Every row comes from one small tree of marks. The marks that hang from a mark follow it in brackets, in the order of their numbers. Every link used is in the known rows. Which tree was each row made from?
In the rows, zero is written as 100.
Known rows
j_380(j_273 j_566(j_36(j_243 j_800) j_987) j_795): | 108 | 109 | 109 |  95 | 101 | 129 | 107 | 109 |  93 | 103 | 100 | 112 |  88 |  74 |  70 |  94 | 135 | 111 |
j_795(j_380(j_566(j_36(j_243)))): | 120 | 109 |  93 |  84 | 106 | 125 | 121 |  99 |  96 | 108 | 125 | 101 |  87 | 116 | 109 |  87 | 102 |  94 |
j_380(j_273 j_566(j_36)): | 125 | 105 |  91 |  85 | 108 | 120 | 119 | 122 |  71 | 111 | 119 |  85 |  86 | 112 |  99 | 102 | 109 |  96 |
j_566(j_380(j_273 j_795) j_610 j_987(j_243 j_800)): | 104 | 108 | 112 |  95 |  88 | 114 | 114 | 104 |  52 | 102 | 106 | 127 |  64 |  72 |  75 | 107 |  92 | 105 |
j_795(j_380(j_273 j_566(j_36(j_243 j_800) j_987))): | 103 | 109 | 108 |  79 | 106 | 111 | 120 | 104 |  97 |  96 | 109 | 117 |  78 |  88 |  77 |  90 | 130 | 105 |
j_795(j_380(j_273 j_566(j_610 j_987))): |  94 | 110 | 101 |  93 |  89 | 122 | 126 | 105 |  59 |  96 | 112 | 133 |  54 |  93 |  86 | 102 |  99 |  82 |
j_36(j_243): | 131 | 104 |  95 |  91 |  93 | 180 | 116 | 110 |  89 | 101 | 122 | 105 |  99 | 139 | 115 |  99 | 104 | 132 |
j_795(j_380(j_273 j_566(j_36(j_243) j_987(j_800)))): | 102 | 109 | 104 |  87 | 110 |  97 | 109 |  96 |  87 | 107 | 108 | 109 |  84 |  86 |  92 |  93 | 109 | 109 |
j_36(j_800): | 138 | 103 |  93 |  82 |  95 | 160 | 121 | 120 |  94 | 102 | 118 |  95 |  97 | 140 |  99 | 105 |  94 | 119 |
j_380(j_566(j_987(j_800)) j_795): | 118 | 109 |  98 | 109 |  92 | 113 | 103 | 104 |  82 | 119 | 101 | 103 |  83 |  92 | 103 | 107 |  72 |  92 |
j_795(j_380(j_273 j_566)): | 118 | 112 |  99 |  90 |  98 | 121 | 128 | 109 |  54 | 108 | 115 | 105 |  70 | 101 | 107 | 109 |  99 |  63 |
j_566(j_380(j_273 j_795) j_610 j_987): | 100 | 106 | 107 |  89 |  84 | 130 | 113 | 116 |  67 |  94 | 104 | 139 |  47 |  81 |  79 | 107 | 110 |  84 |
j_549(j_800): | 128 | 100 |  89 |  94 |  99 | 149 | 117 | 114 |  93 | 112 | 121 |  86 |  91 | 131 | 116 | 104 |  96 | 103 |
j_566(j_36 j_380(j_273) j_987(j_243 j_800)): | 117 | 100 | 102 |  73 | 109 |  80 | 116 | 115 |  71 | 100 | 113 |  95 |  71 |  94 |  92 | 100 | 103 | 123 |
j_380(j_273 j_566(j_36 j_610 j_987(j_800)) j_795): | 101 | 107 |  98 | 101 | 100 | 106 | 101 | 106 |  74 | 112 | 103 | 111 |  82 |  75 |  72 |  99 |  92 | 102 |
j_795(j_380): | 131 | 107 |  91 |  83 |  95 | 135 | 125 | 107 |  68 | 102 | 120 | 103 |  75 | 128 | 123 | 105 |  85 |  87 |
j_566(j_36(j_800) j_380(j_273 j_795)): | 128 | 105 | 104 |  71 | 104 | 113 | 113 | 123 |  89 | 104 | 108 | 100 |  75 |  89 |  76 | 104 | 120 |  78 |
j_795(j_380(j_273)): | 125 | 109 |  98 |  82 |  97 | 133 | 125 | 111 |  49 | 101 | 115 | 106 |  71 | 110 | 113 | 111 | 104 |  81 |
j_566(j_380(j_273) j_610): | 113 | 105 | 100 |  77 |  92 | 147 | 123 | 122 |  76 |  96 | 121 | 123 |  65 | 118 |  84 | 106 | 105 |  97 |
j_380(j_273 j_566(j_36 j_987) j_795): | 112 | 107 |  98 |  96 | 100 | 105 | 109 | 115 |  61 | 108 | 102 | 101 |  68 |  74 |  94 | 102 | 115 |  83 |

Which tree is each row?
| 102 |  99 |  99 |  71 | 104 | 100 | 108 | 118 |  96 |  97 | 112 | 117 |  68 | 104 |  73 |  97 |  98 | 122 | -> j_566(j_36 j_380(j_273) j_610 j_987(j_800))
| 117 |  98 |  89 |  88 | 101 | 120 | 116 | 104 |  74 |  99 | 122 | 100 |  92 | 120 |  90 |  89 |  77 | 156 | -> j_566(j_36 j_610 j_987(j_243 j_800))
|  95 | 107 |  95 |  84 | 101 | 102 | 123 | 107 |  68 |  96 | 115 | 122 |  56 |  90 |  82 |  93 | 106 |  88 | -> j_795(j_380(j_273 j_566(j_36 j_610 j_987)))
| 120 | 107 | 106 |  79 | 102 | 133 | 108 | 113 |  83 | 104 | 112 | 109 |  76 |  86 |  92 |  98 | 132 |  93 | -> j_566(j_36(j_243) j_380(j_273 j_795))
| 112 |  97 |  99 |  68 |  98 | 112 | 129 | 116 | 102 |  86 | 124 | 116 |  68 | 116 |  68 |  86 | 101 | 132 | -> j_566(j_36(j_800) j_380 j_610 j_987(j_243))
| 116 | 104 | 106 |  81 | 100 |  92 | 118 | 115 |  49 |  98 | 108 | 106 |  52 |  67 |  93 | 101 | 120 |  91 | -> j_566(j_36 j_380(j_273 j_795) j_987(j_243))
| 109 | 111 | 105 |  97 |  98 | 160 | 112 | 106 |  93 | 106 | 113 | 115 | 102 |  87 |  54 |  91 | 125 | 112 | -> j_380(j_273 j_566(j_36(j_243 j_800) j_610) j_795)
| 112 | 113 |  99 | 108 |  87 | 153 | 117 | 111 |  53 | 111 | 112 | 115 |  79 |  89 |  82 | 108 |  99 |  78 | -> j_380(j_273 j_566(j_610) j_795)
| 122 | 102 |  91 |  92 | 102 | 103 | 126 | 112 |  70 | 103 | 122 |  88 |  76 | 109 | 107 |  91 |  94 | 118 | -> j_380(j_566(j_36 j_987(j_243)))
|  96 | 107 |  96 |  86 | 105 |  88 | 114 | 101 |  77 | 105 | 112 | 116 |  72 |  90 |  77 |  94 |  88 |  98 | -> j_795(j_380(j_273 j_566(j_36 j_610 j_987(j_800))))
| 107 | 107 |  98 |  84 | 111 |  72 | 112 | 104 |  75 | 109 | 107 | 100 |  73 |  87 |  95 | 100 |  92 |  89 | -> j_795(j_380(j_273 j_566(j_36 j_987(j_800))))
| 124 | 113 | 100 | 105 |  92 | 140 | 115 | 114 |  51 | 116 | 107 | 100 |  80 |  86 | 100 | 113 | 104 |  69 | -> j_380(j_273 j_566 j_795)
| 103 | 112 | 106 | 115 |  88 | 123 | 115 |  99 |  41 | 111 | 105 | 115 |  81 |  67 |  75 | 105 |  86 | 106 | -> j_380(j_273 j_566(j_610 j_987(j_243 j_800)) j_795)
| 113 | 107 |  99 |  99 | 105 |  91 |  99 | 110 |  70 | 117 |  99 |  96 |  83 |  73 |  89 | 104 |  97 |  94 | -> j_380(j_273 j_566(j_36 j_987(j_800)) j_795)
| 117 | 105 | 103 |  78 |  96 | 149 | 111 | 108 | 125 |  99 | 118 | 124 |  88 | 108 |  64 |  86 | 112 | 113 | -> j_566(j_36(j_243 j_800) j_380(j_795) j_610)
| 117 | 108 | 106 |  96 | 101 | 105 | 121 | 112 |  57 | 104 | 105 |  95 |  79 |  67 |  74 |  99 | 118 |  99 | -> j_380(j_273 j_566(j_36(j_800) j_987(j_243)) j_795)
| 111 | 107 | 108 |  86 |  89 | 116 | 111 | 118 |  65 |  99 |  99 | 122 |  48 |  78 |  97 | 112 | 115 |  75 | -> j_566(j_380(j_273 j_795) j_987)
| 119 | 101 |  88 |  88 | 107 |  95 | 107 | 111 | 102 | 113 | 113 |  88 |  89 | 117 | 103 |  95 |  78 | 119 | -> j_380(j_566(j_36 j_987(j_800)))
| 125 | 109 |  95 | 100 | 100 | 144 | 108 | 104 |  91 | 115 | 117 |  96 |  97 | 101 | 103 |  91 | 106 |  99 | -> j_380(j_566(j_36(j_243)) j_795)
| 112 | 101 |  91 |  93 |  90 | 143 | 110 | 108 |  90 | 100 | 114 | 117 |  87 | 131 |  93 | 100 |  71 | 140 | -> j_566(j_610 j_987(j_800))
| 106 | 111 | 103 |  92 |  99 |  93 | 115 | 102 |  65 | 109 | 103 | 111 |  70 |  90 |  99 | 109 |  87 |  82 | -> j_795(j_380(j_273 j_566(j_987(j_800))))
